Each row comes from the steps of one walk. Every step used is in the known rows, and no mark comes twice. Write the walk behind each row, first mark first.
Known rows
sudo/megive/zaruda/nese: [  1  -8 -23  32  12 -14 -14  -6  -8 -31 -22   9   2   0 -24  -7 -23  -5
 -11   1   4   0 -16  -6   6  17  -4   0 -18  12 -12   5  13   3  -5  15
 -27 -26   3   1  -5]
sudo/sego/pugup/megive: [  3  -5 -13  17 -13 -16  -4 -12 -11  -8 -10  13  19 -12 -12 -14 -17   9
   0  -1  27 -12 -14   9   2  35   7 -10 -11   3 -13 -10  24   9   7   9
 -43 -16  11  -9 -11]
sudo/sego/pugup/nese/zaruda/megive: [  4  -6 -48  24  12 -11 -13  -8  -1 -16   8  18  15   2 -21 -29 -31  12
  13   9  23   8  -1  12   8  17  -3 -13   0  12  -6  -2  19  20   6  15
 -33 -39 -14   5  -4]
zaruda/megive: [  5  -9 -23  25  11  -2 -25  -3  -2 -15 -14   6  10  -4   5  -9 -18   4
   3   8  -3 -15  -4   0   0  17  -8 -14 -10  12 -19   1  16  -1   2  21
 -21 -24 -20  -5  -8]
pugup/nese/sudo: [  4   8 -13  19  12 -10 -15  11   4 -13  -6   1  31   1  -6 -32 -12  18
  -1  15   7 -15   2   6  23  14   5  -9 -17  10  -8   2  21   6  -8  19
 -17 -23 -14  -1   0]
zaruda/megive/sudo: [ 13  -7 -29  20  14  -3 -24   0  -6 -25  -9  -3   5  -1  -1  -8  -8   3
   8  12  -2 -14 -13   2   4  27   0 -26 -14   8 -14   7  12   5   0  19
 -14 -28 -25   5  -2]
sego/sudo/megive/zaruda/nese: [  3 -14 -23  29   9  -2 -15  -5  -6 -32 -20   6  -3  -6 -33  -4 -26  -2
 -12 -10  -3   1 -25 -10  -1  19   6  -3 -17  13 -13  13   5  12  -2  17
 -14 -44   4   7   0]
sudo/sego/zaruda/megive: [ 15  -3 -35  28  16  14 -10  -4  -3 -14   3  22   1  -2  -7 -11 -32   9
   6  10   4 -11 -19  10   2  13  -5 -14  -8   8 -18   0  22  24  12  16
 -29 -30 -10 -12  -3]
megive/zaruda: [ 11   3 -10  27   5 -10  -8  -4  -1 -21 -11  -2   7  -2  -9 -10  -6  -1
  -4  11   0 -22 -12   1   5  12   3 -14 -23   8 -21   3  24  -2  -1  19
 -33 -12  -1  -8 -10]
zaruda/nese/sudo/sego/pugup: [ -7  -2 -24  18 -10  -9 -10   3 -11 -26 -12  24  16  -1 -33 -26 -36  18
 -21   3  27   2 -16   1   2  21  -1   7   1  10  -3 -15   7  16  -2   5
 -36 -31  -1 -13 -11]
sudo/sego: [  6   2 -23  18   9  -9 -10  -1  -1 -14  -4  12   8  -2  -7 -13 -17  11
  -5   6  10 -16 -20   5  13  21   2 -10 -16   6 -11  -9  17  13   8  16
 -35 -23   4 -13  -9]
sego/pugup/megive/zaruda: [  7  -5  -2  25 -18 -17   1 -16 -11 -17 -18  -1  19 -12 -16 -11  -5  -3
   2   5  15 -16  -3   4  -6  27   8 -15 -18   6 -22   0  31  -3  -4  12
 -40  -4   7  -4 -12]
sego/sudo/nese/zaruda/megive: [  9 -13 -36  33  20  20 -28   1  -4 -22   4  18  -2   0 -16 -31 -26  13
   1   8   5 -11 -13   8 -13  10   2 -22   1  18 -15   2   8   7  -2  17
  -7 -34 -10  -3 -11]
nese/zaruda/megive/sudo/sego: [ 19  -6 -52  22  26   3 -22   4  -5 -28   4  13   0  -1 -13 -13 -22  12
  15  15  17 -14 -25  13  10  23   5 -20 -10  10  -8  -9   7  18   2  15
 -17 -39 -18   3  -3]
sudo/nese/sapigud: [  2  -6 -16  22   4 -14 -20   6  -8 -16  -6   5  11   9   1 -33 -20   7
  -1  13   1 -22 -19  -5  10   9   8 -22  -7   5  -8  -1  27   2   3  12
 -27  -9   6 -10 -12]
sego/zaruda/nese/sudo: [  7   9 -15  29   4   9 -15  14  -5 -24  -7  18  13   5 -14 -28 -26  13
 -19  18  14 -12  -9   7   8   4  -5  10  -7  12  -8  -8  13  16 -13   7
  -9 -21 -12  -6 -11]
sego/sudo/megive: [ -2 -12 -20  25  16  -2 -20   2   2 -11  -9   9   6  -6 -15  -6 -23   0
  -4 -10  -5 -11 -14 -12   2  26   7 -13 -17  12 -11   8   2  11   5  22
  -3 -43   4   7  -1]
sego/zaruda: [ 11  11 -12  29   7  -1  -8   5   3 -12   3   8   6   4   1 -20 -16   2
  -7  14   4 -21  -8   6   7  10  -4  -8 -16   8 -13   1  23  12   0  15
 -14 -13  -5  -5 -13]
nese/sapigud: [  5  -9 -14  21   3 -19 -22  11  -3 -12 -11  -3  17   2   7 -18 -16   2
   5   9   0 -26 -16 -11  21  12   8 -13 -15   5  -9  -3  21   5   3  19
 -15 -15  -4  -2 -10]
sego/pugup/nese/sudo/megive: [-16  -3 -20  26   6 -20 -10   0  -2 -12  -5  15  32   3 -27 -27 -28   8
   1  -3  12   5  10  -9  10  22   2  -5 -11  13   0   7  13   6  -2  18
 -18 -36  -3  10   4]
sego/zaruda/nese: [  9   7 -17  28   4  -2 -11   7  -4 -23  -5  11   2   7  -5 -22 -18   4
 -18  15  11 -11 -12   9   6   8  -9   5 -10   9  -9   0  17  16  -6   8
 -15 -15 -10  -3 -14]
sego/zaruda/megive: [ 12  -2 -25  32  15  12 -15  -2  -2 -14  -2  12   5   1   3 -12 -23   3
   4  14  -3 -16  -4   5  -3  10 -10 -12  -9  11 -20   7  22  11   2  18
 -15 -21 -20  -4  -8]
sego/pugup/nese/zaruda: [ -1   6 -24  28   4 -25 -11   3   4 -16   7   5  21   7 -16 -37 -13   4
   0  13  22  -3  11  10  12  13   3  -6  -8  10  -2   0  20   9  -5  15
 -17 -22 -10  10 -13]
sudo/sego/pugup/nese/zaruda: [  2   6 -36  22   5 -23  -5  -1   1 -16  12  15  17   7 -23 -34 -22  12
   2  11  30   0  -5  14  17  17   4  -8  -8   9   1  -5  19  22   5  13
 -33 -30   0   3 -10]
zaruda/nese: [  4  -2 -14  20   1 -15 -23   5  -5 -24 -17   4   5   2  -5 -17 -13   4
 -20   9  12  -8 -10   3   9  16  -7   3 -11   8 -10  -4  13   3  -8  12
 -21 -18  -9  -5 -14]
pugup/nese/sudo/sego/zaruda/megive: [ 15   5 -38  24  22  15  -8   1  -2 -13   6  22  19   0 -14 -28 -37  21
  13  17   9  -6 -10  14  17   9   0 -15  -6  12 -11   4  27  29   6  17
 -27 -37 -16  -6  10]

Write each row's walk
[ -7  -5 -19  25  17  -3 -21   7  -2 -13 -13  16  23  -1 -12 -13 -30   9
  -2   0   5 -14  -3 -10  11  19   1  -3 -15  13  -8  -7   5  -2  -5  19
 -11 -30   1  -2  -3]
nese/sudo/megive
[ 16  -7 -14  14  -1 -13 -17   2 -20 -23 -10  -8  16   1   0 -30  -6   9
  13  17   9 -28 -27   7  15  27  23 -36 -12   2  -6   1  28   3  -2   8
 -20  -6   2   1  -3]
pugup/megive/sudo/nese/sapigud
[ 10  10 -31  27  17  -4 -18   8  -6 -29   9   8   0  12 -14 -36  -7   8
  -4  22  15 -20 -16  16   5  16   8 -23 -10  10  -2  -5  11   5 -10   9
 -12 -16  -4   1 -14]
megive/sudo/nese/zaruda
[  7   9 -31  10   0 -29   2  -4  -4 -23   8  -1  12   3 -27 -27 -10   9
   0  10  17   0 -17   9  14  34  14 -23 -13   3   4  11  22  26   9  14
 -37 -34  -7   6   4]
megive/sudo/sego/pugup/nese
[ 17  -4  -5  22  -5 -12 -12 -11 -16 -29 -28  -3  10  -9 -10 -11  -6   1
  -6  11  17 -16 -15  13   8  22   3  -5 -19   8 -20  -3  26  -1 -11   8
 -33  -8  -1  -4 -10]
pugup/megive/zaruda/nese
[ 13   4  -9  17   2  -8 -12  -4 -15 -23  -6  -2   9  -2  -5 -27   2   7
   0  17  15 -22 -18  18   2  33  15 -31 -15   6 -10   2  26  -1  -8   8
 -24  -6   0  -4  -6]
pugup/megive/sudo/nese
[  8   0 -13  26   1  -1 -14   5  -9 -33 -22   6  13  -1 -22 -19 -20  11
 -16  15  11 -12 -14   1   8   7   0   2 -15  11 -17  -6  14   3 -15  11
 -26 -20  -7 -10  -8]
megive/zaruda/nese/sudo
[ 13   8 -28  24   6   1  -7   2  -5 -24   0  21  -2   6 -16 -20 -28  10
 -18  12  17  -6 -27  13  10  13  -4   4  -9   5  -7  -7  18  28   4   7
 -29 -24   0  -9 -10]
sudo/sego/zaruda/nese
[ 21   2 -20   9   5 -12  -8  -4 -13 -19  -9  -1  12 -11  -6  -9  -5  11
  10  10  19 -24 -28  15  18  40  18 -23 -21   3  -9  -7  21  15   2  11
 -29 -20   2   0  -1]
pugup/megive/sudo/sego
[  3 -19 -28  28   8 -20 -19   1 -13 -30 -26   3   8   4 -17  -8 -30  -6
   1   0   0  -6 -25 -18  20  10   5  -4 -16   7  -8   3  16   7  -1  15
 -23 -28   5   6  -1]
sudo/megive/zaruda/nese/sapigud
[ 11  -6 -40  28  25  -6 -27   3   3 -17   0   6  17   5   0 -25 -17   8
  14  17  12  -6   6  13  17   8  -5 -15 -10  14  -9   4  19   7  -4  21
 -10 -29 -26  10  -2]
pugup/nese/zaruda/megive
[ 12 -15 -34  21  12  -3 -26   3 -15 -29  -5  -2   6   7  -3 -28 -20   6
  14  17  -6 -17 -25  -5   6  17   9 -39  -4   6  -8  10  21   7   4  14
 -19 -22 -16   1   0]
zaruda/megive/sudo/nese/sapigud
[ 12 -11 -18  24  -3 -19 -18   4 -12 -34 -24  -5   8   3 -10 -16 -18   0
  -5  12   2 -16 -26  -8  19   5   5  -6 -13   5 -11   0  22   8  -4  14
 -28 -16  -4  -2  -8]
megive/zaruda/nese/sapigud
[ -1  -6  -2  20 -17 -18  -9  -9 -10  -9 -15   3  23 -10  -6 -17  -8   1
  -1   2  21 -16   2   5  -2  32   2 -10 -12   6 -14  -5  23  -3  -2  12
 -28  -6   1  -2 -14]
sego/pugup/megive
[ 10  11 -42  18   8 -25  -3   2  -3 -26  16   5  12   8 -29 -33 -13  11
   6  14  29  -2 -13  15  19  25  13 -19 -11   6   6   0  15  27   2  11
 -26 -36  -9  13  -3]
megive/sudo/sego/pugup/nese/zaruda
[  8  -9 -52  24  10  -6 -14  -3  -9 -29   7  15   4   0 -26 -19 -26   8
  10  10  21  -4 -17   8  -2  29   3 -19  -1  10  -5  -9   6  20   3  13
 -23 -39 -15   6  -6]
nese/zaruda/megive/sudo/sego/pugup
[  9  -4 -13  20 -15 -13   6 -21 -12 -16 -13   8  14 -13 -25 -10 -15   4
   4   3  23 -14 -18   9  -2  30  12 -16 -17   4 -18  -5  31   9   7   8
 -54 -13  16 -11  -8]
sudo/sego/pugup/megive/zaruda
[ 13  15 -26  22  15   4  -1   8   1 -12   9  20  21   4 -18 -33 -28  21
   1  17  15 -10 -13  15  23   9   7  -8 -12   8  -4   1  27  30   2  13
 -27 -30  -2  -7   4]
pugup/nese/sudo/sego/zaruda
[ 16  -1  -1  24   0  -9  -7 -12  -8 -16 -21  -4  15 -12  -3  -7  -2   1
   5  11  10 -28 -10   9   7  22   9 -17 -24   6 -23  -1  30  -5  -4  15
 -34  -3   4  -6  -9]
pugup/megive/zaruda
[  0  -5 -19  33  17  -1 -12  -1  -4 -22 -16  13  18  -4 -23  -9 -29   4
   1   2   2 -15  -9 -11   9  15   7  -8 -22  14 -15  -1  13  -1  -5  19
 -21 -26   7  -4   0]
nese/sudo/megive/zaruda
[ -7  -7 -22  27  13  -5 -26  10  -8 -23 -22  19  16   1 -19 -16 -34   9
 -13   0  12  -3  -8  -7  12  19  -4   8  -9  15  -4  -9   2   3 -11  14
 -10 -34  -4   1  -5]
zaruda/nese/sudo/megive
[ 16   5 -32  31  16  14 -12  -3 -10 -27   9  10  -6   8 -10 -29 -17   6
   2  22  -2 -11 -17  14  -8  17   1 -32  -5  11 -12  14  22  12   0  10
 -16 -20 -18  -3  -2]
sego/zaruda/megive/sudo/nese
[ 11   1 -23  23   5   1  -9   2 -10 -33 -17  16  10  -3 -31 -17 -28  18
 -13  10  17 -10 -29   5  11  11   4   0 -11  10 -13 -11  14  16  -6   9
 -41 -28   4 -16  -3]
megive/zaruda/nese/sudo/sego
[ 22   0 -38  16   5  -9 -10  12 -13 -34   0   7   0  10 -16 -22 -26   8
   0  16  12 -12 -45   3  27  15  13 -11  -9  -1   1  -2  18  39   4   6
 -17 -30  -5   4   1]
megive/sudo/sego/zaruda/nese/sapigud
[ 17  -6 -35  29  12   9 -15   4 -14 -27   6   6   2  12  -6 -32 -25   4
  15  21  -7 -16 -27   2   4  10   9 -36  -3   5  -8  13  25  17   5  10
 -12 -19 -17   1   2]
sego/zaruda/megive/sudo/nese/sapigud
[ 12  -2 -34  29  16  25 -11   2  -5 -15   1  29  12  -2 -14 -19 -41  20
   6  13   8 -15 -17   8   4  10  -3  -9  -3  13 -18  -8  18  22   3  14
 -24 -33  -9 -14   0]
nese/sudo/sego/zaruda/megive
[  0  -3 -23  22 -13  -7  -2  -4 -13 -32 -14  19  12  -2 -45 -21 -33  14
 -16   5  24   2 -22   1  -2  17   3   1  -5  11 -10 -12  13  17  -4   7
 -47 -27   6 -16  -7]
megive/zaruda/nese/sudo/sego/pugup
[  5 -26 -28  25   6  -8 -20   1  -9 -31 -22   2   4  -3 -27  -7 -31  -4
   0  -8  -7  -6 -34 -22  13  12  14  -9 -15  10  -9  12   9  18   3  17
  -9 -44   5  11   4]
sego/sudo/megive/zaruda/nese/sapigud
[ 10  -3 -18  16   8 -28 -18   9   1 -14  -7  -9  24   7   6 -27 -13   5
  11  13  -1 -17  -8  -5  35   9  10 -18 -17   4  -5  10  30  10   4  21
 -18 -20 -10   7   1]
pugup/nese/sapigud
[  2   0 -15  20   2  -5 -24  13  -7 -25 -19  11  18   0 -11 -24 -22  15
 -17  12  15 -12  -9   2   9  13  -4   7  -8  13  -9 -12   7   3 -14  12
 -14 -23 -12  -8 -11]
zaruda/nese/sudo
[ -1   0 -24  33  14   7 -16  10  -7 -23  -8  26  13   5 -21 -21 -38   9
 -13   6  13  -2 -10  -1   8  10  -6  11  -8  15  -4  -6   6  14 -11  10
  -3 -31  -3   1  -4]
sego/zaruda/nese/sudo/megive
[  4  -6 -36  35  20  10 -27  -1  -5 -20   2  20   4   7  -5 -32 -24  10
   3  17  11 -12  -5  13  -8   7  -7 -18   0  15 -13  -6  14  -2  -5  14
 -19 -18 -10  -8 -15]
sudo/nese/zaruda/megive
[  5 -13 -16  22   3   0 -21   7  -5 -15  -1   4   8   3  -8 -32 -21   9
  -2   3  -7 -21 -28  -9   4  12  16 -27  -6   7  -9   8  19  13   7  16
 -12 -25   6  -6  -6]
sego/sudo/nese/sapigud
[  3   6 -23  31  14  -2 -20   5  -3 -20   6  18   4  10  -9 -37 -16   9
  -9  18  18 -17  -8  16   2   7   1 -12  -7  12  -7 -11  16  -2  -8  11
 -18  -9   3  -8 -21]
sudo/nese/zaruda
[  7  -6  -5  23 -22 -19  -4 -15 -18 -28 -26   1  14  -9 -23 -14  -9  -3
 -11   5  22  -4  -9   6  -5  25   3  -4 -13   8 -17  -2  24   0  -9   6
 -39  -8   1  -3 -12]
sego/pugup/megive/zaruda/nese
[ 16  -3 -33  22   3  -6 -11   9  -9 -23  -3  15   5   7 -10 -23 -34   9
  -5  12  12 -11 -36   0  23   5   3  -1  -6   2  -3  -6  21  33   6   6
 -25 -25   2  -5  -6]
sudo/sego/zaruda/nese/sapigud
[  6   0 -24  30  15   9 -21   7   0 -18   8  16   0   4 -17 -36 -19  11
  -9  10   9 -17 -16  10  -5   9  10 -17  -7  15  -9  -2   9  10  -4  14
  -5 -26   4  -4 -15]
sego/sudo/nese/zaruda
[ 13  11 -23  26  11   3  -1   0   1 -12   8  18   3   1  -8 -17 -23   9
  -4  12  10 -18 -22  11  11  13   1  -8 -14   6 -11  -5  23  25   8  12
 -29 -21   4 -13 -10]
sudo/sego/zaruda
[ 10   1 -14  26   1 -12 -12  -4  -7 -32 -22   1   2   2 -15 -13 -10   0
 -18  12   6 -10 -16   3   5  12  -4  -2 -18   8 -16   1  18   4  -7  12
 -31 -16  -5  -7 -12]
megive/zaruda/nese
